Known rows, with every step that occurs
N Z: [-19.2 -18.5  17.6  10.6  -8.5  20.4  20.0  -7.0  -6.7  -6.2  13.3   9.0
   7.4   9.9  10.9  -8.2 -12.4  -6.4   8.7 -18.5  12.0 -13.0  -5.4   6.3
  -3.1]
W M: [ 10.6  19.4  10.4 -10.1  -7.7  -2.9  11.2  11.1  -1.7 -17.6 -17.0 -18.2
  17.4  15.3  17.1  19.6 -10.4 -11.9  -5.4   5.9 -10.9   7.1   8.8  13.5
  20.4]
K N Z R: [-16.9 -26.3  27.0 -13.8 -33.3  29.4 -10.8 -20.1  17.8 -19.1  17.0 -14.2
   3.2   9.7 -10.0  -0.4 -18.0 -27.4  20.3 -27.2  13.1 -10.5  -6.5 -24.0
  -7.5]
M Z R W N K: [-43.8  11.9   3.0  -3.4  -6.0  25.5 -18.5   2.3  31.9 -10.7 -43.9  14.2
  10.1 -14.5   6.1  27.9 -14.7 -37.7 -24.1  20.5 -13.9  -5.6  17.3  17.1
  24.7]
R W M Q: [ -7.1  40.2  19.6 -33.0 -10.3 -36.8  16.2   4.7  -8.5 -16.4  -1.2   3.9
  15.8   6.4  32.9  17.3   3.1  -4.0  12.4  14.8  12.2  12.2  26.2  29.5
  27.7]
M Q: [ -6.0  16.7  20.9 -15.1   6.9 -23.9  10.2  -9.4  -6.5 -10.0  22.8   8.1
   2.1 -10.1   3.3  -0.9  16.6  13.6  14.3  10.9  13.9  19.0  10.2  11.6
   8.2]
R W N K M: [-29.8  36.0  16.1  -9.8  -3.9   5.1   2.9  23.2  26.7  -4.7 -17.5  14.9
   7.3  10.4  35.2  15.1 -22.3 -20.2 -11.5  34.6   7.5 -15.0  22.8   5.8
  17.8]
K R: [ 14.0  -2.0  11.4 -14.3 -16.9  15.6   0.4   4.8  -8.7  -9.2  14.6   7.5
  -2.1 -15.7   7.6  16.9   6.8  -5.6   3.6  -9.1  21.3 -17.4  15.9  11.7
  -8.7]
M Q N K R: [-12.1   8.1  26.7 -34.7 -29.4  26.2   0.2  10.3  -2.7  -4.1  14.0   1.8
   5.4 -44.2  26.5  33.8   2.0 -12.1  -4.2   2.5  12.3  -9.3  16.1  23.8
   4.5]
W N K M: [-21.6  29.2  23.1  -3.8   2.7  14.4   3.9  18.5  26.8 -12.3 -11.2   6.5
   6.8   6.9  21.1   6.4 -18.8 -15.2 -11.3  34.4   6.2  -3.1  17.4   1.4
  16.3]
K R W M: [  5.6  27.6   3.3 -29.4 -31.8  -5.1   9.4  19.8 -10.1 -13.5 -18.5  -0.1
  17.4  10.0  40.4  40.0 -12.1 -28.4   0.0   1.0   8.9 -20.7  28.1  26.4
  16.1]
Q N K M Z R: [-14.3  14.5  -2.5 -40.1  -9.9  13.1  -7.7   8.4  14.2 -21.2   4.4  -4.9
   2.2 -14.5 -20.8  21.2 -21.4 -25.1   8.6 -12.0  10.0  -4.1   6.7  -8.5
  11.6]
Z R: [ -5.2 -11.9  -6.0 -23.9 -16.8   3.2 -17.0  -7.4  13.2  -9.5   6.1 -11.6
   0.9  -2.3 -22.3  -6.6 -16.3 -10.6   7.1 -20.5  -8.8   7.1  -7.4 -23.1
 -11.8]
M Z: [  7.0  15.2  -8.4   4.0  22.2   4.7   5.4  -6.0  -3.7 -20.0  -5.3  12.5
  -3.8 -10.7 -19.2  24.2  11.2  -4.7   8.0  -1.1  18.0  -3.2  15.6  17.5
  20.2]
Z R W M Q: [ -8.0  32.8  15.1 -43.8 -20.0 -36.5   7.1  -1.7  -2.8 -21.0   1.7  -3.7
  16.5   6.8  20.7  16.8  -5.6 -10.2  15.6   4.5   6.1  15.2  21.6  16.7
  22.8]
R W: [-17.2  11.8 -14.6 -12.5 -16.5 -19.4  -3.5   7.1  -3.1  11.9 -15.4  15.8
   4.4   7.6  25.7  11.9  -4.6 -14.7   0.8   1.5   5.6 -19.4  11.3   8.3
   4.0]
Z R W: [-22.2   1.5 -21.3 -31.4 -29.3 -17.0 -17.7   1.1   6.3   3.9 -12.4   8.0
   3.4   6.2   8.0   5.6 -18.6 -22.7   6.6 -17.2  -2.6 -15.2   6.8 -10.2
  -5.6]
Z R W N K: [-46.5   4.4   7.6  -4.4 -16.3  21.5 -24.4   7.2  37.7  -0.1 -41.1   6.8
  11.0  -9.8  15.9  17.6 -20.8 -36.3 -26.8  22.4 -24.1  -2.8   8.1   9.8
  14.1]
K N Z M Q: [-11.0  18.6  55.9 -13.1   0.7 -14.6  21.5 -28.2  17.0 -17.9  44.4  16.7
   6.4  -4.3   5.6  19.7  15.8 -19.0  34.2   3.4  22.8  17.7   2.6   0.8
  12.5]
N K M Z: [  0.3  44.0   0.9  -8.5  21.4   6.2  12.2   6.1   8.6 -28.4  -4.9   9.9
 -10.5  -1.9  -0.3  23.1  -6.7  -6.6   8.2  19.5  29.9 -12.5  32.3  12.2
  31.0]

Rows
[-18.3  11.1 -27.3 -29.3 -13.3 -15.1 -14.1  -2.3   4.9  -8.9 -16.4  13.4
   0.9   0.5  -5.0  22.2 -11.2 -25.7  11.1 -16.2  10.5 -17.0  16.2   3.6
   7.3]
M Z R W
[-34.2 -13.1  24.8 -41.0 -31.2   9.5  10.2  -2.6  -2.2 -13.5  38.4  -3.4
  19.2  -3.0  -3.5  -0.8 -26.9 -16.3  22.0 -30.6  11.8   2.2 -13.1 -10.7
 -10.5]
K M Q N Z R
[-33.2  19.8  42.2 -10.3   7.2 -21.0  22.8 -16.0  14.3 -10.3  25.1  38.9
  23.1  -0.5  11.2  21.3  10.3 -24.0  21.0   6.4   7.5  18.7   3.3  19.7
  10.6]
R W N Z M Q
[-29.4  12.2  17.2 -53.9 -36.7 -13.9   4.2  15.1 -11.8   3.6   7.1  -9.3
  34.0 -18.1  17.8  33.4 -10.1 -21.0   3.7 -11.4 -10.2  12.0  -6.7  19.0
  12.9]
Z R W M Q N
[-39.9  -9.2   3.7  -5.9 -15.3   8.7 -21.4   4.3  21.8  -0.7 -27.6  17.8
  22.4   0.1  -3.6  16.0 -11.6 -34.7 -14.6   1.7 -15.9  -0.4  -1.9   5.2
  -1.3]
Z R W N
[-35.0  -0.1  -0.4  -5.7  -5.3  12.1 -16.9   1.6  18.0 -11.7 -31.7  24.8
  21.6  -4.2 -12.1  28.1  -6.4 -37.9 -13.0   2.9  -4.4  -3.0   6.3  13.9
   8.8]
M Z R W N
[-16.5  10.9   3.6 -28.9 -35.5  -5.0   7.8   7.9   1.3 -17.2 -19.5  -7.5
  24.5  25.9  28.6  20.3 -30.8 -34.3   6.6 -15.3  -4.9 -12.2  12.1  12.0
  14.1]
N Z R W M
[ -5.9   9.2  -8.9 -23.7 -28.9  -4.9  -3.2  10.2 -10.6   4.1  -3.8  21.6
   1.3  -6.0  31.6  26.8  -0.8 -18.1   6.8  -5.3  23.7 -34.1  25.9  17.1
  -4.5]
K R W
[-45.0 -17.4  -7.0 -35.3 -44.7   3.2  -2.6   5.3  -2.7  12.9  -2.1   7.1
  18.4   1.1  16.3  13.3 -28.6 -32.7   7.4 -32.9  -0.2 -24.3  -7.5  -0.4
 -10.1]
Q N Z R W
[-21.7 -28.2   8.4 -13.7 -24.0  20.6  -1.2 -13.9   8.2 -13.5  14.3  -5.5
   6.0   6.8 -13.0 -11.6 -24.4 -16.5  15.9 -33.6   0.7  -4.3 -11.0 -16.0
 -14.1]
N Z R
[ -4.5  23.4  -5.4 -31.9   0.2   7.9  -8.3  -1.9  19.5 -31.2   1.5  -3.6
 -10.0  -2.3 -21.8  11.9 -20.0 -18.5  13.1  -4.7  14.7  -3.8  18.1 -11.9
  13.3]
N K M Z R
[-46.5  -0.4  31.8 -23.0 -32.6   5.6  30.0   9.5 -20.9   1.1  14.5   7.4
  36.5  -4.7  36.7  25.5 -13.7 -21.0   9.8 -15.2   8.7  -7.3  -6.2  30.7
  12.4]
R W M Q N Z
[-23.4   1.0  22.7 -28.6 -16.1  -4.9   7.6   7.4 -16.0  13.6  22.1   2.3
  21.3 -30.8   5.8  21.6   7.6  -0.5   3.3  -3.5  -2.1  16.7 -14.2  13.8
   3.2]
M Q N
[-33.7  14.3   2.5 -15.3  -2.2   5.5 -11.5   8.4  18.6 -17.7 -25.1  26.3
  18.2   2.4  -4.5  25.8 -10.3 -38.2  -5.2   7.9   7.5  -9.8  11.9  11.1
  10.5]
K M Z R W N
[-37.9  -1.1  39.5 -20.8 -19.9  10.5  31.9   5.0 -20.6  -1.4  38.9  12.3
  22.6  -4.8  22.5   6.6 -10.8  -6.5  17.3 -16.4  22.6  -6.2 -11.1  14.8
  -0.1]
K M Q N Z
[-10.0  -0.7  25.4   1.8   6.3   2.0  21.5 -12.4  17.4  -3.8  26.2  20.5
  11.7   8.4  -1.7  15.5  -4.3 -30.2  18.9 -14.7  -0.9   2.7  -9.1  -5.1
  -2.8]
N Z M
[ -5.8  20.5  -6.0 -36.5 -32.3 -16.8  -1.1  12.0   5.1 -14.4 -25.8 -12.6
  22.0  19.9  22.2  24.6 -25.6 -30.5   1.9  -6.6 -11.6  -4.2  13.9   7.4
  14.8]
Z R W M
[-22.9  -6.3  28.2  -7.5  -8.1  11.3  22.2  -4.5   9.4  10.0  31.4  14.8
  24.9  -6.7   0.4  30.5  -6.1 -37.2  15.0 -22.2 -10.8   4.1 -25.8  -1.3
  -4.7]
Q N Z M
[-16.1  17.7   4.7 -22.3   5.3  18.7 -12.5  -0.4  27.2 -33.4  -7.7   3.7
   3.7  -5.4 -26.4  18.1 -17.9 -26.9   2.0   2.4   8.1   0.8  14.9  -5.6
  13.5]
W N K M Z R
[-39.3 -17.8  34.8 -14.3 -20.5  17.0  26.5   0.7 -19.4   2.7  31.6   7.5
  24.4 -12.8  15.0   9.0  -5.8  -9.8  12.7 -19.8  11.5   0.6 -16.3  19.8
   1.0]
M Q N Z
[-50.6 -17.3  23.4  18.2 -11.9  26.8  13.4   1.1   3.0  -2.3 -13.9  29.2
  26.2  11.2  22.8  10.5 -12.8 -30.2  -6.8  -4.7   4.7 -18.0  -2.8  23.6
   3.5]
R W N Z
[-48.5  -8.5   3.2 -40.8 -41.4  -9.7   0.0  -2.0  -7.1   6.1  11.1  11.5
  19.4  -3.3  19.7  12.2 -20.6 -25.4  15.5 -28.6   5.0 -14.0  -3.5   3.4
  -4.5]
M Q N Z R W
[-20.8  24.6  24.7 -38.6 -22.5 -26.4  16.6  -4.3  -4.8 -24.6   8.3   2.2
  19.5  11.4  27.0  11.4 -10.3 -12.8  20.4  -4.5  11.9   8.3  18.9  22.5
  19.6]
N Z R W M Q
[ -3.5   0.2  41.6   4.9  -7.1  11.6  14.9 -19.7  28.5  -8.4  26.7  10.8
   9.1   7.7   1.1  27.4   0.5 -40.4  27.2  -7.8   9.1  -1.5  -7.6 -13.7
   4.2]
K N Z M
[ 10.7  38.7  -3.8 -21.1  -1.9   0.7  13.2   9.4 -12.0 -32.9 -21.2  13.1
  10.2  -1.9  13.7  54.1   1.2 -27.9   8.3  -1.0  25.6 -21.3  38.5  38.7
  32.7]
K R W M Z
[-27.2   6.8   6.2 -39.4 -45.4   4.4   8.5  18.6  -4.6  -4.0 -16.3 -10.4
  35.9  14.1  28.9  32.3 -33.4 -41.8   1.2 -21.0 -11.3 -11.7  -0.6  12.9
  12.9]
Q N Z R W M
[  3.4  38.7  -8.9 -12.7   5.9 -10.3  13.4   6.8  -8.3 -27.3 -29.7   9.0
  12.3   6.6   9.6  43.4  -1.4 -24.0   1.4   5.0  13.5 -12.0  30.6  32.4
  38.5]
R W M Z
[-27.2  10.8  -1.7 -32.1 -40.4  13.1  -4.7  20.1  -2.7  16.5 -12.9  14.2
   8.4 -26.2  43.8  40.9 -10.3 -28.8  -4.6  -0.8   8.2 -34.9  19.1  22.1
   4.8]
Q N K R W
[-33.0   1.4  28.2   9.1   2.4   6.6  18.1  -8.3  26.5  -0.4   4.4  36.0
  27.3   7.3   6.5  28.5  -5.7 -49.4   7.6  -4.5  -7.3   1.1  -9.6   8.4
   2.7]
R W N Z M
[ -6.9  35.3  11.6 -15.2  -1.8   0.7   8.7  17.4  17.5  -9.1   1.2  -2.5
  -7.1  11.1  26.7   0.2 -20.5  -3.9   2.1  25.2  15.6 -11.1  21.4  -5.9
  15.2]
N K M
[-36.0  -0.3   9.6   9.8  -5.2   7.5 -10.9  10.3  11.1   6.4 -33.0  25.4
  22.4  -0.6  12.3  19.9  -0.8 -29.4 -18.0  15.4  -9.3  -6.4   1.2  18.9
   6.6]
R W N
[-29.4  18.6   9.6 -39.6 -37.5   1.2  -1.2  15.7  -6.8  10.1  -2.8  19.1
  10.1 -29.9  47.9  36.9  -3.4 -21.4  -0.4   5.1  15.9 -24.2  26.7  27.1
   8.9]
M Q N K R W
[-42.3 -16.7  28.1  10.2 -21.4  35.7  12.4   3.8  -2.4  -7.7  -4.8  34.6
  27.0   2.3  24.5  18.8  -8.6 -32.8  -2.8  -8.5  14.8 -25.5   6.1  30.3
  -3.3]
K R W N Z
[ -1.3  36.9  24.8 -28.2   7.6 -34.9  20.0   0.5  -7.4 -18.0  37.6  12.4
  -1.8   6.3  15.2  -6.5   4.5  15.2  24.9  19.0  34.6  10.2  18.0   6.2
   9.2]
K M Q
[-18.0  13.8  28.2 -35.0 -20.1  -4.9  14.3  12.9 -17.1   1.8  12.5 -10.5
  32.7 -21.4  17.2  32.2   2.0  -9.7  -1.0   0.7  -7.8  19.7  -8.4  25.2
  17.9]
W M Q N
[-14.3  24.8 -20.5 -37.1 -14.4 -19.9  -6.4   5.6   5.6 -13.8  -7.7  15.3
   1.6   8.5  -0.6  18.5 -18.2 -24.6  16.5 -10.4  21.0 -22.5  24.8  -2.8
   7.8]
K M Z R W
[-10.4  37.5   2.5 -17.7  11.9  13.7  12.5  14.4   2.1 -17.4  -0.1   8.0
  -1.9 -14.6   3.1  32.3  -9.6 -16.2   2.4  12.6  23.7 -12.8  20.3  14.7
  29.6]
Q N K M Z
